What can hang from each mark:
T: F P
P: G M V
R: G M N
F: G N T X
V: P
G: F R
X: F
M: P R

Each row was made from one small tree. The marks that hang from a mark follow it in brackets, in alphabetical order. Every link used is in the known rows. Write each row's tree.
Known rows:
T(F(G N) P): [ 16 -16   8  -5 -24 -18 -34  20   0   1  23  30 -11 -21  42 -15  -9 -28
  41   7  39  21   6  23]
G(F(N T(P)) R): [  6  -2  39  16 -29 -28  -9  19  -9  18  17  46 -32 -11  16 -10 -37 -11
  25  16  19 -16   8  29]
F(G X): [ 15   6  14  -9 -15  19 -17  12  -5  21  -9  19 -15  -4  25 -11   6 -12
  23 -11  15  26  13   2]
G(F(X) R(M N)): [-13  -6  28  39  -8 -15   5   8  31  45  13 -10 -14 -17  42 -13 -29  39
  31 -13 -10 -26 -14  33]
X(F(G T)): [ 16 -11  14 -27 -33  -9  -4  18  -6  -3  -4  14 -37 -21   3   4 -38 -36
  25  -1  18   7  16   7]
M(P(G(F(N X) R))): [  3  13  39  13 -15  15  -8  10  12  42  13  50 -17 -31  35  14 -20 -18
  38   9   5  28  13  24]
R(G M(P) N): [-43 -19  16  24  14  -9 -10 -13  46  35  43 -12  -9 -21  52 -37 -39  49
  19   3 -14 -11 -30  14]
M(P(V) R(G(F(T X)) N)): [-24 -13  42  29  13  -7 -26  14  27  67  18  23 -33 -24  43 -24 -50   5
  50   1  -4   2 -10  40]
R(G M N): [-34 -33  13  11   5 -24  -8 -15  36  24  39 -30 -19 -13  44 -29 -41  46
  27  -3   0 -22 -20  20]
G(F(T(P(M V))) R(N)): [  6 -23  40  18  -2 -17   2  15   8  20  31  -2 -16 -49  -1  -6 -44  -6
  45   4   8 -43   9  32]
M(P(G(F(N T X) R) V)): [  3   5  56   2  -5  16 -11   8  10  47  24  58 -36 -42  13  20 -37 -42
  60   0  34  18  40  31]
R(N): [-11 -17  -1  10   5 -11  -6 -14  20   9   3 -15   1  -3   9  -2  -9  12
  11  -1  -3  -7  -6  14]
F(N T(P(G(R))) X): [ 12  -6  40  -7 -19  -1 -27  12   1  19  12  64 -29 -17  30 -11  -7 -25
  55  13  46  22  25  21]
X(F(N T(P(G)))): [  6 -33  15 -25 -26 -20 -15   9   4  -7  20  44 -27 -34   6  11 -34 -48
  59  18  47  15  14  10]
X(F(G(R) T(P))): [ 21  -2  19 -14 -36 -12  -3  41  -6  -8  -5  25 -35 -21  22 -10 -23 -24
  27   8   4   6  -1  21]
P(M(R(G(F(X)) N)) V): [ -9 -31  35  19  10   0 -18   9  16  51  23 -25 -19 -37  37  -6 -48   9
  59  -2  -5 -15  -4  34]
M(P): [ -9  13   4  13  11  16  -2   5  11  11   5  17  12  -9   8  -8   0   3
  -6   6 -13  10 -11  -6]
V(P(M(R(G(F) N)))): [-11 -33  21  32 -13 -17  -7   7   4  46  23 -30 -14 -22  40 -25 -64  18
  31  13 -32 -17 -32  43]
M(P(G(F(T)) V) R(N)): [-10 -15  35   9  14  -4 -13   8  27  31  27   7 -27 -36   8  16 -42 -19
  38  10  -5  -1   7  38]
V(P(M)): [  5  -9   5  10  -4  18   6   2 -13  11   9  -7  15 -20  -4 -15 -21  -9
  15   0   0  -4  -5   4]
V(P(G M)): [ 12 -18   8 -12  -8  19   6  -3 -11   8  20  -3   9 -34  -5  -1 -20 -26
  28   5   5   9   4   5]
X(F(G(R(M(P(V)))) N T)): [-10  -2  46  -6  -7  18 -10  18  23  15  34   7 -47 -45  27   9 -63 -20
  50  -6  33  -6  35  34]

Which tree is each row?
[ -1 -30  57  -3  -8  -9 -28   8  -9  35  44   1 -52 -40  13   2 -85 -18
  52  10  29 -26  33  32] | P(M(R(G(F(N T)))) V)
[  2 -32  18  -8  27  17 -19  -3  20   1  29 -48  -7 -42   2  26 -22  -7
  43   5   2  -8  19  28] | P(G M(R(N)) V)
[ 16   2  20  15 -18  -7 -20  46  14  16  17  22  -9 -20  70 -40   2  12
  40  -8  16   7 -17  25] | T(F(G(R(M)) X) P)
[ -9 -22  29  16   8  -8   5  13  38  34  36  -4 -11 -41  40  -3 -11  12
  68  -9  10 -14  -7  39] | T(P(G(F(X) R(M N)) V))
[ 28   1  47 -10  -8  28 -21  33 -12  19  15  26 -23 -41  18 -21 -14 -24
  55  -5  33  -1  32  14] | F(G(R) T(P(M V)) X)
[ 20 -29  12  15  -7 -15 -40  36  13   2  23 -19   0 -36  50 -25 -19   2
  36  14  -4  -2 -20  33] | T(F(G) P(M(R(N))))
[ 18  -8  32 -11 -27 -14  -4   9  -8  32   6  52 -30 -25   1   3 -27 -35
  41  -2  26  11  15   5] | P(G(F(T X)))
[ -6   2   9 -16  25  29   2  -4  16   6  23   8   4 -34  -5  20   6 -27
  26   1   6  21  14   3] | M(P(G V))
[ 12 -39  25  -8  -2   3 -27  33  11  -1  19 -23 -27 -50  16  -1 -49 -25
  61   8  16 -15   9  33] | X(F(G T(P(M(R(N)) V))))
[ 20 -28  17  12  -7 -14 -21  22  22  14  23  14  13 -54  47 -15  -4  -8
  63   8  12   8 -16  25] | T(F(X) P(G(R(N)) M))
[ 12 -25  38 -10   2  14 -16   6  -2  12  39 -18 -24 -49  -3  42 -45 -34
  49  11  22  -9  40  30] | P(G(F(N)) M(R) V)
[  5  -3  17   7  -8  -3 -19  19  -5  21  -4  57  -4  -3  13 -36   2  -9
  32   2  30   6  -4  -4] | F(T(P) X)
[ 11 -20  24 -25 -38  -9 -20   6  -4   3   5  23 -48 -23   9  12 -54 -45
  41   1  43  12  34  17] | X(F(G N T))
[-15 -34  30  11  -4 -31 -14   6  16  54  25  35 -27 -27  32 -35 -37  -7
  71  -4  28  -8  -9  27] | R(G(F(T(P(V)) X)) N)
[  9 -17  21  -1 -23  -7 -15  10   2  31  18  54 -11 -26  27   1  -7 -30
  58  10  36  23   7  11] | T(P(G(F(N X))))
[ 11  -3  34   9 -22  -6 -28  22   9  29  -3  33 -30  -9  44 -38  -6   2
  41   1  14  11   3  31] | F(G(R(N)) T(P) X)
[ -2  -2  39  12 -15 -19   3   5  23  30  21  26 -29 -36  16   5 -41  -8
  20  12 -18  -2  -2  32] | M(P(G(F(T) R(N))))
[ -6 -19  41  26 -25 -20   6   5  20  55  22  18 -30 -25  34 -24 -50   5
  56  -9   9  -9  -6  48] | V(P(G(F(T X) R(M N))))
[ 19  -6  55  21 -30  -5 -20  26 -13  38  18  56 -24 -36  21 -19 -44 -14
  52  10  34 -16  17  16] | G(F(N T(P(M)) X) R)
[-33  -9  10  32  20   4  -6  -8  44  23  31 -14   8 -20  29 -22 -24  40
  11  -1  -9 -17 -20   9] | R(M(P) N)
[ -3 -14  23   0 -11 -13 -26   3  -4   8  19  45 -19  -4   7 -20 -21 -14
  31  12  44  -2  15   7] | F(N T(P))
[ -1  -9  42  18 -16  -7 -25  22  23  32  19  18 -35 -16  56 -48 -21  27
  48  -6  19 -10  -3  31] | F(G(R(M N)) T(P) X)
[  3 -19   4   9   8  -5 -30  13  10  19  16  37  13 -22  30  -9   7 -32
  70  -7  60  19   9  21] | T(F(N X) P(V))
[  3  -3  36  28 -21 -24  -5  10  10  43  -6  25 -28 -11  21 -10 -36   4
  32  -6   1 -13   0  33] | G(F(T X) R(N))
[ 16 -21  37  -4 -15   3 -19  11  -6  14  31  -5 -24 -40  11  29 -47 -21
  34  20   8  -5  22  22] | P(G(F(N)) M(R))
[ 10 -23  24  14 -20  -8  16   1   5  26  23 -19  -5 -44  13   7 -43 -11
  35   8 -20  -9  -7  40] | V(P(G(F R(N)) M))
